In the rows, 128 means zero.
Known rows, with every step that occurs
rugu nerar sedi dede gukob: [178 157 148 162 121 119 114 172  75 151 128  57 173  92 117 145 115 147
 156 144 162]
nerar sedi dede nogal: [120 172 129 154 108 158  90 192 123 133 120  74 152 118 109 158 131 128
 124 129 154]
nogal rulan sedi dede rugu nerar: [171 106 132 117  85 142 155 168 171  99  92 125 157 114 165 100 131 188
 127  88 184]
rulan nogal kedafat: [124  80 124 172  68 145 119 129 148 137 153 166 137 111 140 145 144 127
 157 125 153]
gukob dede rugu nerar: [150 124 116 126 132 170 122 146 105 181 153  67 168 103 118 154 110 126
 169 110 165]
rulan sedi: [139  95 119 159  79 166 141 146 164 143 101 109 136 151 156 113 143 171
 155 139 140]
gukob nerar sedi dede: [112 170 130 196 103 144  80 156  86 124 152  71 127 107 144 188 168  75
 126 134 185]
nerar sedi dede rugu rulan nogal: [152 136 125 141  88 171 101 195 114 123 146  67 178 111 124 148 123 125
 144 121 137]
dede gukob nerar sedi: [109 187 117 149 122 152  73 114  53 115 156  90 164  93  81 184 129  79
 140 131 114]
sedi nerar: [131 164 112 128  94 124 106 154 106 136 170 113 101 133 153 145 114 101
 142 157 154]
nerar sedi dede gukob rulan: [118 170 138 148 115 148  83 163 103 130 145  69 162  96  98 154 134 105
 113 133 145]
nerar sedi dede rugu: [144 160 137 147 103 176  97 180 110 119 130  59 161 118 126 146 130 125
 124 130 135]
dede gukob nerar: [109 175 106 125 124 128  81  95  61 115 158 106 153 107  79 176 128  89
 137 131 112]
nerar sedi dede gukob rulan nogal kedafat: [118 151 138 167  92 153  76 165 111 131 155  86 165  90 105 163 140 107
 120 131 158]
gukob nerar sedi dede rugu rulan: [137 156 120 172  92 143  75 178  83 116 165  63 149 112 136 182 154  80
 131 116 180]
gukob rulan sedi dede nogal: [102 102 110 122  81 115 107 169 191 163 133 104 123 150 110 113 166 122
 110  98 195]
sedi dede gukob rulan nogal kedafat: [114 134 112 106  94  89  79 123 127 128 170 109 151 117  85 147 139 126
 103 133 163]
nogal kedafat: [148 101 144 171  93 116  93 141 142 112 149 161 128 117 140 139 141 150
 101 118 179]
gukob rulan sedi: [107  88 125 138  91 130 121 152 181 161 135 119 120 139 126 105 166 108
 118  97 179]
nerar sedi dede gukob: [128 176 136 151 117 158  88 159  94 122 137  69 168  99 107 159 124 123
 123 145 130]
nogal rulan sedi: [142 102 134 133  98 154 160 152 180  98  89 159 141 107 167 102 135 168
 125  86 169]

Rows
[133 125 103 148  68 144 106 137 138 133 122  75 148 148 135 140 148 169
 144 156 153]	rulan sedi dede gukob nerar
[180 145 153 173 119 118 123 182  90 156 124  61 161  98 137 140 122 147
 154 142 177]	rugu nerar sedi dede
[192  84  97  80  77 159 123 184 138 112 142  95 186 155 120 107 104 160
 154  86 111]	dede rugu rulan sedi
[123 155 106  86 108  98 109 168 161 112 114 121 136 135 104 136 126 161
  99 104 177]	sedi dede nogal rulan
[118 135 102 105  94 151 130 181 182 119  82 153 144 135 105 123 121 164
 131  70 161]	dede nogal rulan sedi
[145 119 128 133  82 153 150 164 171 101 109 151 128 109 180 111 128 155
 130 100 182]	nogal rulan sedi nerar
[156 104 106 129  60 165 126 158 166 130 109  74 148 168 150 112 142 188
 143 141 145]	rulan sedi dede rugu
[113 170 125 203  87 140  61 174  96 124 153  83 129 112 130 196 168  85
 119 121 203]	gukob nerar sedi dede nogal kedafat
[123 171 134 147 110 159  99 196 132 120 112  89 155 105 116 152 129 132
 115 111 165]	nerar sedi dede nogal rulan
[190 139 134 122 107 173 123 174  90 131 123  65 178 126 116 124 109 136
 161 104 118]	dede rugu nerar sedi
[110  93 121 131  85 114 113 157 186 159 139 104 120 144 127 109 170 119
 108 108 195]	gukob rulan sedi dede
[153 140 111  85 101 123 106 146 130 110 138  79 147 154 119 126 126 151
 111 132 135]	sedi dede rugu
[174  84  92 117  73  99 105 185 131 125 162  94 178 132 126 137 118 166
 148 118 166]	rugu rulan sedi dede gukob nerar
[173 102 111 135  61 154 131 166 156 141 106  64 155 163 152 110 138 196
 153 141 156]	rulan sedi dede rugu nerar
[101 142  96 131 109 171 113 174 155 177 136 110 142 100 120 165 114 131
 156  96 203]	gukob dede nogal rulan sedi nerar
[107 133 111 103 109 132  97 115 122 140 148 113 159 119  70 130 131 110
 128 113 120]	dede gukob rulan sedi
[ 96  77 129 146  83 114 106 140 169 157 172 159 122 110 113 127 166  76
 120  88 188]	gukob rulan nogal kedafat
[ 96 141 105 120 137 159 118 159 150 170 130 122 149  91 101 166 115 125
 142  82 190]	gukob dede nogal rulan
[155 108 127 111  85 153 150 161 181  89  94 135 150 120 164 101 134 180
 116  88 173]	nogal rulan sedi dede rugu
[161 141 144 163 108 119 114 174  88 167 140  65 172  86 111 145 126 124
 163 132 173]	rugu nerar sedi dede gukob rulan nogal
[130 159 143 167 114 156 100 175 115 127 130  72 149 107 134 151 135 125
 120 143 152]	nerar sedi dede
[122 171 125 182  97 157  77 160  83 119 153  61 136 115 138 183 163  75
 128 126 174]	gukob nerar sedi dede rugu
[153 105  92 114  97 177 110 176 125 173 178  70 171 115 131 155 102 128
 172 108 170]	gukob dede rugu rulan sedi nerar
[176  74  90 105  72 101 116 210 163 134 143 104 173 147 125 122 110 187
 145 107 169]	rugu rulan sedi dede nogal
[100 130 101 131 121 173 121 165 163 175 121 115 151  99 110 160 120 140
 151  86 194]	gukob dede nogal rulan sedi
[178  86  94  71  84 153 125 172 125 115 161 112 187 139 108 121 100 130
 164  84 100]	dede rugu rulan nogal
